(in the rows, 128 means zero)
Known rows, with every way that one mark hangs from another
[z871 [z21 z117 z529]]: [166 179 152 153 129 147 124 144  83 108 131 125 113 123 134  75 150 127
 134  83 158 126 138]
[z871 [z21 z529] z624]: [141 169 153 140 136 143 136 157  55 132 134 137 116 163 128  99 207 118
 191 124 164 140  85]
[z21 z374 z529 z760]: [144 119 101  94 107 172 129 109  54  96 169  85 131 148 118 106 112 140
 140  68 121 103 157]
[z529 z21]: [ 99 191 109  99 133  68 144 143 169 137  64 110 111  86 218 153 100 168
 125 111 202 144 123]
[z21 z117 z374 z529 [z624 z871] z760]: [147  91 134 155 106 194 113 103  47 133 193 122 160 128  41 114 129  68
 111 103  35 150 169]
[z21 z529 z624]: [150 142 125 129 124 162 161 149  99 124 140 175 172 180 150 111 136 124
 155 135 146 124 199]
[z117 [z21 z374 z529 z624 z760]]: [149 103 132 134 140 186 121 127 133 115 177 133 128 141 121 136 119 150
 153 118 112 134 161]
[z760 [z529 [z21 z374 [z624 z871]]]]: [101 151 134 103 142   4 118 139 145 172  97 111 146  94 161 186 160 168
  98 162 151 139  88]
[z871 [z624 [z21 z117]]]: [114 100 120 128 131 128 135 138 123 127  93 155 103  93 128 161 164  95
 154 158 148 128  96]
[z117 [z21 z374 z624 z760]]: [117 101 109 125 125 162 117 113 171 131 140 131 118 132 144 161 104 158
 136 131 123 146 152]
[z117 [z21 z374 z529 z760]]: [153 109 119 116 132 155 128 121 138  95 161 113 106 115 132 136 108 174
 149  89 143 119 150]
[z760 [z529 [z21 z374 z624]]]: [102 152 135  98 147  44 120 157 142 155 103  96 142 123 168 173 149 181
 102 151 148 120  99]
[z529 [z21 z374 [z624 z871]] z760]: [ 54 135 134 148 147  67 113 124 193 179  80 108 109 153 153 138  88 104
 118 147 127 156 110]
[z670 [z21 z117 z529]]: [180 138 146 149 121 157 171 148 177  83 132 153 140 117 110  88 123 149
 128 106 142 101 131]
[z670 [z21 z374 z624 [z760 z529]]]: [128 123 121 117 121 119 135 111 168 134 128 115 155 142 118 132 142 158
 108 153 106 107  75]
[z670 [z21 z624]]: [134 150 120 133 121 124 164 128 215 132  96 176 157 148 160 125 125 151
 135 166 162 127 115]
[z374 [z21 z117 z529 z624 z760]]: [137 170 141 108 127 187 121 147  94 126 164 143 148 138 132 106  96 121
 100 150  94 144 168]
[z117 [z21 z374 [z624 z871] [z760 z529]]]: [121  96 120 122 130  67 113 102 166 156 125 139 134  90 127 191 136 160
 109 158 117 149 123]
[z529 z760]: [ 84 120  94 120 105  93 168 124 190 113  45 137 112 186 179 110  65 132
 119 102 177  93 184]

Rows
[134  73 143 157 117 198 129 153 111  79 164  95 111 201  66  76  89 113
 123  69  91  85 191]  [z21 z117 z374 [z529 z760]]
[109 165 133  91 122 118 117 139 130 144 121 132 147 125 149 143 106 148
  63 172 100 138 136]  [z374 [z21 z117 z624 [z760 z529]]]
[159 156 130 140 123 115 166  96 152 134 122 173 171 103 122 109 137 110
 132 144 125 133 111]  [z670 [z21 z529 [z624 z871] z760]]
[102 175 115 115 121 126 138 125 140 120  75  82 107  60 170 136  82 133
  88  75 136 143 126]  [z529 [z21 z117 z760]]
[142 167 150 114 137 167 123 172 117 131 167 165 148 157 140 113 109 137
 115 172 124 147 178]  [z374 [z21 z117 z529 z624]]
[120 117  94  78 144  44  96  91 117 127  97  94 103  53 168 168 142 139
 111 141 157  95  66]  [z624 [z21 z374 [z760 z529]]]
[141 141 111 132  98 150 164 106 188  94  92 130 128  93 125 109  94 140
  98  96 126 109 113]  [z670 [z21 z117 z760]]
[105  92 107 107 136 113 116 132 112 139 115 137  98 122 135 171 172 114
 177 169 160 128  71]  [z871 [z624 [z21 z374]]]
[147  92 166 187 132 155 139 130 185 123 159 152 145 165  51  87 125  95
 127 145  76 122 118]  [z670 [z21 z117 z374 [z529 z760] [z624 z871]]]
[150 154 156 162 131 217  88 124  39 126 184  91 123 155  87  69 154  93
 132  90  74 142 119]  [z871 [z21 z117 z374 z529 z624 z760]]
[109 135 147 122 139  39 115 147 140 161 106 104 142  85 130 178 151 153
  80 151 120 141  99]  [z760 [z529 [z21 z117 z374 [z624 z871]]]]
[127 151 134 144 125  40 111 103 115 155 114 133 109 123 134 109 139 115
 140 117 168 146 109]  [z624 [z871 [z21 z374 [z529 z760]]]]
[101 113  86 104  99 180 114  99  94 143 139 104 146 176 131 138 108 119
 126 122  94 137 157]  [z21 z374 z624 z760]
[118  67 145 148 149 165 121 150  99 111 139 127  93 143  79 125 164  77
 169 143 110 107  95]  [z871 [z624 [z21 z117 z374 [z529 z760]]]]
[145 107 128 134 121 123 122 126  81 155 180 157 167 161 100 135 152 110
 158 152 119 151 166]  [z21 z374 z529 [z624 z871]]
[134 110 147 161 151 150 159 151 201 110 120 177 127 170 150 120 101 141
 153 137 150 119 193]  [z117 [z21 [z529 z760] z624]]
[154 103 121 122 144 153  97 104  79  97 151  98  95  62 112 119 128  96
 128 102 114 103 108]  [z624 [z21 z117 z374 z529 z760]]
[134 138 144 161 121  75 107 109 111 143 123 127 106 114 101 100 139  99
 125 105 137 147 118]  [z624 [z871 [z21 z117 z374 [z529 z760]]]]
[106  82 112 119 127 158 113 119  91 124 124 113  95  97  99 158 159  86
 148 139 107 126  72]  [z871 [z624 [z21 z117 z374 z760]]]
